What can hang from each mark:
D: J Q
G: E Q
E: D G U
P: E J
W: P
Q: D G

Each row was made from one small tree. The marks that hang from a mark follow it in brackets, in alphabetical order. Every link used is in the known rows. Write each row's tree.
(in the rows, 128 means zero)
Known rows:
D(J Q(G)): [172 154 105 110 148 182  86 171 102 105 116 130 158 163  91]
P(E(G)): [134 125 162 135 106 112 111  94 124 140  97  92 154 122 124]
P(E(G(Q) U) J): [184 143 145 113 126  78 114 112 143 111  52  51 173 158 129]
W(P(E(D(Q) G U) J)): [157 102 133 100 140  77 116 111 116  90 124  84 176 194 116]
E(D(J) G(Q) U): [174  99 132 117 103  53  80 157 158  91 101  95 184 161 154]
Q(G): [140 125 127 141 150 123 116 137 134 178 115 116 138 142 156]
P(J): [145 152 112 106 152 123 124 133 119 105 122 117 142 147  98]
E(D): [102 101 131 125 142  86 109 130 126 121 156 127 154 132 124]
W(P(E(D))): [106  89 139 124 145 108 139  95  92 127 166 113 152 180 133]
W(P(E(D G))): [127  75 150 131 119  92 123  94 104 135 151 104 163 173 150]
P(E(D(Q) G U) J): [143 131 146  97 144  56  84 115 135  84  92  69 193 147  81]
W(P(E)): [127 109 137 126 133 141 154  92  93 133 143 113 131 176 137]
Q(D(J) G(E)): [124  81 110 136 185 134 112  98 120 214  85 130 163 164 159]
E(D(J Q) G U): [154 112 131 102 111  71  67 158 152  69 119 113 178 144 107]
W(P): [142  99 117 128 126 140 154 123 110 129 157 137 118 175 157]
Q(D(J)): [113  98 112 117 138 157 124 119 121 129 116 155 165 142 111]
W(P(E(D(Q(G)) U) J)): [145 113 122 102 184  88 122 118 109 119 129  84 172 210 118]

Write each row's tree:
[161  92 102 125 131 174 132 139 110 119  89 132 173 163 134] : G(Q(D(J)))
[132 109 111 106 168 119  86 125  92 105 133 123 157 158  98] : G(E(D(J Q)))
[168 140 109 109 170 130  88 141 125 137  86 108 143 169 123] : D(J Q(G(E(U))))
[128 126 149 110 143  69  89 101 113 111 116  81 192 145  91] : P(E(D G) J)
[149  60 116 141 159  96 152  90 151 188  45  96 145 156 197] : G(E(U) Q(D))
[147 150 153 107 131  62 108  96 151 119  74  68 162 139 111] : P(E(G U) J)
[155  76 107 126 158 111 135 102 138 161  53 104 155 172 172] : G(E(U) Q(D(J)))
[111 139 141  95 149  94  90 123 118  69 121  99 175 149  67] : P(E(D(J Q) U))
[109 104 137 104 144  81 125 104 112 103 156 110 155 192 126] : W(P(E(D(J) U)))
[120 137 141 104 166  91  80 129 124 106 110  89 183 159  87] : P(E(D(J Q(G)) U))
[150 149 146 113 131 106 106  99 115 118  92  81 170 141  95] : P(E(G) J)
[196 112 125 119 123 135 139 110  89 114 104  80 165 205 143] : W(P(E(G(Q)) J))
[114 120 162 112 120  46  79 105 146 107 112  88 181 139 113] : P(E(D(J) G U))
